Each row was made from one path, in order. Every step used is in the known rows, and no mark comes twice. Write each row's path.
Known rows:
V/H/X: [  8  10   4  11  11   7  14   5  -9  33  17 -11 -11   6 -14   5 -21   9
 -36  -6  -5  23  13  35  23  30  15   6  11 -20  18 -32  23  20 -17  13
   2 -10]
T/P/L: [  0   3  24  15  16  16 -17   8   1  -7  18 -10  -5   2  -6  14  -8   4
 -22 -31   8   8  10  -5  36 -21  30 -14  12 -43 -13 -41  25   1 -21  -8
 -19  -5]
V/U/J: [ 16  17   2  21   4  -3  35  25   5  14   7  -3  -2   6  -4 -24 -29  -2
 -17  -7  -5 -13 -19  37  37 -22  22 -23  -1 -24 -10 -50   2  50 -18  -6
  -3 -12]
X/U/J/T/P/L: [-13  40  29  15  -5  11  11  16  -4  14  17 -15  -6  26 -16 -13 -51   3
 -16 -27 -11  14  18   7  41 -45   2  -5   7 -39 -12 -47  -1  26 -20   4
 -15 -24]
X/A: [ 19   7  26  17  32 -13 -26  12 -16  23  31   0  -9  -4   3 -17 -18   7
 -30 -25 -16  14  -4  20  25 -19  23 -22   7 -26 -17 -22  17  16  -5   2
 -33 -23]
J/U/V/H/X: [  4  19  14  10  22  -6  39   5  -4   5  23   6 -15  21  -7  13 -42  -6
 -51  -8   0  31 -18  48  12  24 -11 -10 -13 -12  25  -9  17  26  -8  14
  -6   7]
Q/M: [ 37  28  16  13  11  -4   2  -5 -22  11  -7  -7   3  -4  -5 -14 -14 -16
 -37 -19 -14  11 -20  29  33  -3   5 -15  -7 -31  -1 -35  17  20 -18  -9
 -23 -10]
T/P: [  5  -1  22  10  21   5  -9  26  -3  -5  11   0 -15  -1  -9   2  -1  -4
 -31 -35   0  -5  13  10  26 -14  29 -18   6 -37   3 -41  17   8 -21  -9
 -17  -3]
X/A/J/T/P: [  2  -3  35  21  21  -3 -36  31 -11  35  30 -11 -15 -27 -22 -20 -11   3
 -25 -42 -24  13   4  26  55 -22  -1 -21  11 -39 -15 -13   6  31  -3  11
 -38 -33]
X/U/J/H: [  6  43  22  -2  -7  -9  19   8  -3   1   9 -13  -7  24 -10 -34 -60 -16
 -23  -4   0   3  14  22  30 -13   6  -1  -7 -27  -4 -41  -8  41  -4  16
   2  -5]
U/V/H/J/A: [ 20  -2   7 -11  18  -7  24  -7   2  21  17   3 -16  10   1   1 -29  14
 -30   1 -10   3  -3  42  31  11  12 -26  -3 -21  13 -26  24  35   7   3
  -3  14]
X/U: [ 19  27  13  -4  18  -8   0   3 -19  21   4   0 -15  29  -3  -9 -39 -14
 -30 -19 -21   0  11  13  15 -24  19  -6  -3 -33  -2 -30   7  10 -14  13
 -19 -16]
T/P/M: [  2  -3  22  19   9   4  -5  23  -2  -1  18 -16   1   5   9  -7  -6   2
 -33 -39  16  -7  16   4  43  -2  35 -17   3 -51 -14 -59  28  18 -36  -6
 -19  10]
L/P/M: [ 22   2  14   9   5  -8  -4   4   7  18  14 -27  -6   4  19 -13 -27  17
 -27 -17  -6  12  -2  -1  24  16  43 -29  10 -40 -36 -37  30  35 -37   5
 -26  -9]
U/X/A: [ 32  16  38  10  43   2   5  12  -6  18  36  10 -18   3  -1 -12 -13  10
 -43 -37 -21  19   4  41  40 -19  16 -14   8 -19 -12 -23  15  21 -13   1
 -27 -31]
H/J/A/V: [ 19 -10  31 -19  25 -14   9  -1   0  15   2   9 -15  -7 -15 -10 -25   3
 -30 -15 -32   0  -6  16  43   5   0 -12  11 -40  -1 -34   9  36   9   8
 -29  -2]
L/P: [ 24   5  16  -2  16  -7  -8   7   5  13   7 -10 -21  -3  -1  -3 -23  11
 -24 -13 -22  14  -5   5   7   4  38 -31  13 -26 -18 -20  20  26 -24   2
 -24 -22]
U/X/A/J/H/V: [ 25   1  53   0  38   6   0   4   3  23  27  -4 -29  -5 -22 -26 -18  11
 -49 -29 -12  12   1  53  58   5  -5  -8  20 -19 -16 -12  -1  37   4  23
 -14 -42]
U/V/H: [ 18  14  -6   4  18  -1  18  14  -4  24  22   6 -17  20   3   1 -19  13
 -20  -4  -1   7   3  41  13   5  18 -32  -3 -14   6 -15  28  33 -19   7
   6   5]
A/V/H/J/U/X: [ 25  16  29 -18  36   1  35  20 -11  19  10  23  -7  17 -32  -4 -21   8
 -47 -18 -20  16 -18  40  41  27 -19  -8   7 -25   9 -29   8  38 -12  30
 -13 -10]
X/A/V/H/J/U: [ 13   3  36  -2  42 -19 -10  17 -27  26  33  19   2   7 -23 -16 -27  13
 -40 -14 -20  23 -28  23  36  18 -17 -22   9 -29  -5 -25  15  28   3  30
 -38 -16]
A/J: [ 23   6  17  -1  13 -13 -12  22   0  33  -6 -18 -11 -14  -9 -15 -10  -9
 -27 -17 -12  -5   0  29  37 -13  11 -14   2 -44 -14 -24  -2  38 -10  20
 -12 -16]
Y/J/A: [ 13   9  16   3  11 -18  -2 -12  -8   0   4   0 -30  -6 -10  -1 -40  -6
 -42 -18 -31  13   3  18  32  -1  16   4  13 -26  25 -35  29  20   2 -12
 -50  14]
J/T: [ 12  31   2  21   6  18   5  12  -1  34   1 -16 -19  -8 -17 -14 -26  -5
 -18 -33 -24  17   2  28  26 -18  18  -1  12 -19  -5  -3   9  37 -14  -4
 -20 -17]
A/J/H/V: [ 13   2  26  -5  10   3  -7   3   9  20  -7 -27 -26 -11 -26 -24 -23  -6
 -33 -11   2  -5  -2  35  40  16   4  -3  18 -29 -12 -11  -7  43   5  24
   1 -19]
L/P/T: [ 24  13  24   6  20   6 -15  22  14  17  17  -6 -11  -4   1 -10 -37  11
 -22 -17 -17  15   4  -9  13  -5  48 -17  21 -26 -29 -31  26  20 -20   8
 -38 -25]
X/A/V/H: [ 11  -1  22   6  38 -15 -22  24 -26  33  43  21  -8   4 -19 -18 -14  25
 -19 -13 -21  21  -4  17  33  14   0 -28  18 -25 -12 -23  31  30 -13  25
 -33 -19]
U/V/H/J: [ 23   7   1  -8  18   0  26  11  -4  35  15   0 -12  22   1   0 -18  19
 -25  -3  -5  -3   0  43  19   5  14 -31  -1 -22   6 -22  16  32  -8  12
  13  -1]
Y/J/H/V/U: [ 10   7   4  10  13  12  18 -13  -5   5   2  -5 -37  13 -32 -12 -42  -1
 -39 -13 -15  -3 -11  29  32  21  14   5  27  -9  21 -20  18  29  -3   5
 -21  -9]
A/J/H/V/U: [ 17  -7  13   3  10   9   6  -1   8  22  -4 -19 -24 -10 -31 -25 -25 -12
 -29  -8  -3 -13 -18  40  50  17   6  -8  16 -26 -10 -14  -4  50   5  22
  -1 -20]
A/J/T/P/M: [  0   3  20  21  -5   9 -10  31   2  34   7 -32  -7 -19 -13 -19 -12  -5
 -25 -44  -7   0  14  22  64  -8   6 -10   6 -54 -20 -31   8  46 -23  11
 -22 -10]
X/A/J/H/V/U: [ 15 -16  29  13  27  -2 -18  -1  -5  28  26  -9 -19 -14 -25 -33 -25   0
 -30 -12 -10  -2 -23  37  56   8   2 -20  17 -24 -20 -11   3  40  13  23
 -22 -33]
H/J/A/V/U/X: [ 32 -12  27 -16  34   3  41  -4   7  14  10  27 -19  -1 -24  -9 -24   1
 -34 -20 -40  -5 -16  37  65   6  -4 -13   8 -32   4 -36  13  43   4   5
 -27 -11]
J/H/X/U/V: [  5  20  18  -1   6   4  31 -12   0   5  28  -5 -27  25 -13  -4 -58 -16
 -28 -11  -9  20  26  30  25  16  -7   6  -9 -19  19  -1  10  26  -3  23
   8  -6]
U/X/A/J: [ 34   7  45   3  39  -6  -4  21  -3  32  30   2 -17 -10  -7 -18  -8   7
 -42 -35 -25  12   3  48  55 -19   2 -16   5 -31 -18 -21   3  33  -8  17
 -25 -37]
X/U/V/H/J/A: [ 19  10  11 -20  19 -13  22 -17 -14  23  19   9 -18  36  -1  -1 -51   1
 -33   2 -23   1   7  33  29   0   4 -21  -9 -27  16 -30  19  22   9  15
 -11   5]
U/X/A/V/H/J: [ 30   3  40  -9  50   1  13  20 -15  37  40  25 -11  12 -21 -14  -9  30
 -37 -26 -30  16   1  42  52  10  -9 -20  17 -24  -8 -30  16  32 -12  26
 -19 -35]

Which path is each row?
[ -1  24  31   6  -1   2  26  12  16   0   1 -22 -18   9 -14 -34 -38  11
 -31  -4  16   0  -1  36  27   4  12  -5  18 -15 -10 -39 -12  51  -4   4
  14 -14] => U/J/H/V
[ -9  12  46  11   6 -13  20  25   5   4  41   0  -9  -3 -20 -35 -44  12
 -20  -9  -5  29  11  28  45  17 -21  -2  10 -22  -6 -30  -1  57  -6  24
  -2 -20] => U/J/H/X/A/V
[ 18   2  11 -16  24  -4   9  22 -15  38   8  11  -6  11 -26 -10 -11  20
 -20  -7 -20   1  -1  20  32  22  -1 -17  18 -34  -1 -34  14  38 -15  29
  -6 -11] => A/V/H/J
[ -1   5  15  11   4   0  48  25   9   5  24  14 -11   3 -32 -24 -40  -1
 -10  -6 -12   6  -6  31  52  23 -18  -6   7 -23   2 -30   4  66 -18  23
   4 -15] => A/V/U/J/H/X
[ 17  18  -5   3  10  13  31  11  -3  48  14  -5 -16  15 -10  -5 -26  18
 -19 -12 -16   7   1  48  25   1   7 -23   4 -15   8  -5  14  42  -7  10
   8  -8] => U/V/H/J/T
[ 21   2  11  -9  12  -2   5 -15  -7  24   4 -11  -4  -6 -11  -6 -25   5
 -37   2 -10   5  -4  31  40  21  22  -5  10 -26  11 -45  21  27  14   2
 -16  12] => V/H/J/A
[ 14  26   7   8  22  -9  25   8  -6   2  15   8 -11  19  -3   5 -37  -8
 -43  -8   3  19 -27  44  10  10   0 -23 -16 -12  14 -10  20  30  -7   7
 -12  17] => J/U/V/H
[  7   3  25  17  21 -12   7  25  -5   7  46  21  -4  -3 -22 -41 -35   8
  -7 -10 -14   8 -19  25  56   3 -10 -28   8 -22 -19 -28  12  60  -5  18
 -23 -17] => X/A/V/U/J/H
[ 19  -3  -1   6  28  -1  18  24  -7  20  13  28 -15   7 -24 -11 -16  -1
  -9 -18 -28  -7 -19  18  35   1   5 -25   9 -30  -7 -22  21  43 -26  14
 -21 -15] => A/V/U
[ 18  17  27   2  15 -19  -3  18  -3  13 -12 -14  -7 -12 -12 -12 -26 -28
 -47 -20  -7   7 -27  33  33  -7  -6  -8 -11 -40  -6 -18  -8  36   1  21
 -25  -6] => A/J/U
[  6  18   7   1  13   2  15  -4 -22  36  20  -7 -13  29 -15   5 -40   1
 -38  -5 -16  20  21  28  21  22   7   9   6 -24  22 -36  19  10 -16  25
  -3 -17] => V/H/X/U
[  3   9   6  15  -3  25  10  12  -9  40  12 -29   6   2 -14 -12 -17  15
 -30 -27   2   4  11  24  54  19  21  -5  14 -39  -3 -49  22  33 -17   6
  -8   1] => V/H/J/T/P/M
[  8   6   1   7  17   1  33   9  -1  29  30   3 -21  22  -2  10 -26  18
 -28  -5  -5  19  14  46  15  20   6 -17   0 -14  20 -14  26  29 -20  14
  12  -5] => U/V/H/X
[  6  35  21  10 -12  -4  20  18  14  -5   7 -20  -4  -4  -8 -35 -39  -6
 -19  -4  15   6   5  31  34  -2  13  -4   0 -20  -9 -39  -5  56  -5   2
   9   5] => U/J/H
[ 25  -7  19  -3  33   0  33  -1   5  -2  20  37 -26  -4 -23  -7 -25  -5
 -27 -20 -37   7 -16  35  61   8  -2 -14   7 -24   5 -27  29  47  -7  -1
 -39  -2] => J/A/V/U/X
[ 23  -2  26 -10  16  -9   6 -14   3  13  -3 -11 -12 -11  -3  -9 -27  -6
 -39 -14 -20  -2  -6  24  38  -4  21  -5   5 -36   2 -39   7  24  16  -6
 -24   3] => H/J/A
[ 11  28   6   6  20 -16  23   7 -17   2  12  10 -22  24 -12   9 -47  -2
 -51 -11 -15  21 -18  38  12  10  -6 -12  -5 -12  34 -16  27  24 -10   8
 -31  17] => Y/J/U/V/H
[  6  12  20  -1  22  -6  35   2  -7  25  27   6 -29  40   1   9 -47  -1
 -35 -19 -25  14  25  31  11  -9  -4  -6  -9 -28  17 -14   9  13 -19  20
   1 -25] => H/X/U/V
[ 16  -7  28  -3  39 -14 -16  21 -25  41  37  16  -2   5 -19 -19 -13  29
 -24 -13 -25  12  -6  19  37  13  -3 -27  19 -31 -12 -30  20  30  -5  29
 -26 -26] => X/A/V/H/J
[  9  38  23  -1   5 -18  18  20  -9  16   6  -7  -8  34   0 -24 -48  -3
 -27 -11 -13  -4  11  22  20 -34  10 -11  -5 -35  -7 -53  -9  31 -17  11
  -4 -19] => X/U/J
[ -6  17  23  -8  13 -14  32  29 -15  30  26  15 -11  34 -26 -12 -42  19
 -23  -1 -21  18  19  25  30  21 -24  -4  12 -32  11 -47   9  42 -28  39
   0 -24] => A/V/H/X/U/J
[ 21  -3  33   9  28 -23 -35  21 -13  37  25 -10  -9 -18  -3 -23 -12   3
 -29 -22 -19   7  -5  27  41 -18   8 -24   4 -40 -24 -21   4  30   0  19
 -32 -30] => X/A/J
[ 21  22  13  -3  18  -1  14   2 -14  22  -3 -12   6   7 -15  -4 -29  -6
 -50  -6   0  10 -25  35  25  19  10  -3  -1 -25  11 -36   7  22   5  14
 -11   5] => V/H/J/U
[ 32   7  17  25  28  17  17  15  -3  44  30   7 -19 -14 -24 -23 -20  -3
 -28 -37 -39   9 -18  59  72 -19  -2 -15   6 -20 -13  -8   8  49  -8   9
 -30 -42] => V/U/X/A/J/T
[  0  12  25  -3   5 -23  19  20   3   3  16  10  -8  -2 -15 -25 -36  17
 -19   5 -10  12  -2  28  45  12  -6 -18  10 -27   0 -56  16  62  -7   6
 -17  10] => U/J/A/V/H
[ 28  17  39  14  30   8  -1  21  -3  45  28  -3 -21 -15 -17 -23 -17   6
 -37 -42 -35  22   3  54  62 -23  -7  -9  10 -25 -17  -5   1  43  -6  16
 -30 -45] => U/X/A/J/T
[ 11  -5  24  -8  25 -18   0   3   0  -1  11  19 -23  -9 -16  -9 -28  -2
 -23 -15 -30  13  -3  13  38   7   1 -14  10 -32   0 -25  25  39  -3   3
 -40   7] => J/A/V
[ 27   0  16   7  41  24  43   1   5  22   4  10 -35  23 -19  -4 -14  13
 -46 -28 -17 -12 -19  51  35  -6  21 -13  24 -12  -2 -29   9  25 -21  -3
  -6 -40] => H/V/U/X
[ 17  -7   5  12  31  12  21   1  -1  25  -2   0 -29  17 -16  -7 -17   9
 -36 -16 -12 -17 -25  34  21  -4  28 -18  24 -18  -6 -30  10  23 -16  -2
 -10 -32] => H/V/U
[  4  -1  11  -2  22  -1  16  21 -11  31  24  14 -16  11 -28   2 -18  19
 -24  -9 -19  23  12  23  28  38 -10  -4  19 -27  12 -24  25  34 -27  30
  -6 -16] => A/V/H/X
[ -2  17   5  33  -4  16  34  35   7  12  12  -3  -9  -4 -23 -21 -27  -3
 -12 -27 -11  -7 -12  36  51 -25  13 -19   5 -24  -2 -44   4  51 -23 -15
 -10 -16] => V/U/J/T/P
[  1  42  15  22  -8   5  25  33   8  27   1 -21 -10  -3 -10 -32 -37   6
 -17 -20 -12  12   1  38  31 -29   9  -6   8 -21 -11 -30  -9  58 -18  -6
  -4 -19] => U/J/T
[  3  11  24  13   7  31   0   5   2  28   6 -23  -5  -5 -21   2 -19   7
 -22 -39 -13   9   6   9  47 -24  16  -2  19 -41 -11 -27   6  17  -6  -3
 -15 -21] => H/J/T/P/L
[ -2   1  32   9  19 -10   1   4 -15   8  40   8 -29   0 -33 -12 -46   7
 -33 -21 -32  34  17  16  40  32 -20  13  21 -20  24 -10  24  30  -5  27
 -36 -14] => Y/J/H/X/A/V
[  7   2  12  -7  18 -20   0  -1 -17   8  14  20 -28   1 -28  -1 -37  11
 -33  -6 -36  19   5  16  39  28  -6  -3  21 -25  31 -35  42  33  -5   8
 -51  17] => Y/J/A/V/H
[  9   3  22   7  31  -1 -12  22 -24  55  35  11  -7  -1 -31 -23 -21  28
 -18 -21 -36  23  -6  25  44  10 -11 -19  23 -25 -10 -13  18  40  -3  26
 -30 -32] => X/A/V/H/J/T
[ 13  30  18  10  18 -17   9   6 -16  -4  -4  -1 -19   9 -14   2 -44 -17
 -57 -25 -20  17 -20  22  14  -4   2   5   1 -22  25 -25  13  16  -9   2
 -45   7] => Y/J/U
[ -3  15  13  22   9  23  -2  26  -1  14   8  -8 -21 -11 -24  -4 -14  -4
 -22 -45 -16  12  12  20  34 -18  17  -6  12 -28   4 -18  15  24 -19 -11
 -23 -13] => J/T/P
[  7   1  18  19  24  -2  -5   3 -18  37  42  -6  -9   2 -10  -1 -23  19
 -37  -8 -11  32   9  34  29  26  11  -2  12 -18   9 -29  27  15  -9  16
 -15 -22] => V/H/X/A
[ 21  18   5 -18  20  -7  24   1 -19  37  17   5 -14  47  -2  -2 -40   8
 -29  -4 -18  -5  11  32  17  -8   7 -23  -8 -28   9 -27  11  19  -7  24
   4 -10] => X/U/V/H/J
[  2   7  14 -10  24  -5  17  16 -23  35  25  18 -17  32 -30   1 -35  11
 -26  -8 -29  21  20  18  26  30 -16  -1  13 -31  15 -28  22  25 -25  41
 -10 -22] => A/V/H/X/U
[  7  -3  48  16  28 -21  -6  10 -11  25  28 -12 -10 -14 -11  -6 -33 -11
 -56 -25 -20  30 -13  36  38   5 -19   0  -2 -36  -1 -15  -2  21   5  27
 -32 -33] => H/X/A/J/U
[ -8  37  10  13  -6   9  35  10 -13  44  20 -17 -12  25 -22 -13 -56   9
 -30  -6 -18  29  22  40  31  10  -8  14   9 -19  19 -38   5  37 -16  21
   4 -26] => V/H/X/U/J/T
[ 14  26   7   7   1  -1   1  -4  -6  -1   6 -11 -24  -1 -21 -12 -40 -11
 -32 -16 -13  11  10  18  30  12  15  12  12 -17  22 -19  21  29  -3   5
 -24  11] => Y/J/H
[  0  -7  35  29  11  -3 -33  28 -10  38  36 -24  -3 -22  -6 -28 -14   8
 -28 -45 -12  12   7  20  68 -13   4 -20   9 -51 -30 -27  15  39 -14  13
 -41 -23] => X/A/J/T/P/M
[ -5  14  13  32  -2  22   2  23   0  18  16 -23  -7  -5  -6 -12 -19   0
 -24 -49  -3  10  16  14  49  -7  23  -6  10 -41 -12 -33  24  33 -31  -9
 -24  -2] => J/T/P/M
[ 30  23  38  -3  25  -8  18  18   4  10  -5  -4 -13  -7 -15  -9 -22 -25
 -58 -30 -13  11 -21  51  45  -7 -13  -4  -9 -34  -4 -17  -9  38  -5  20
 -22 -14] => A/J/U/X
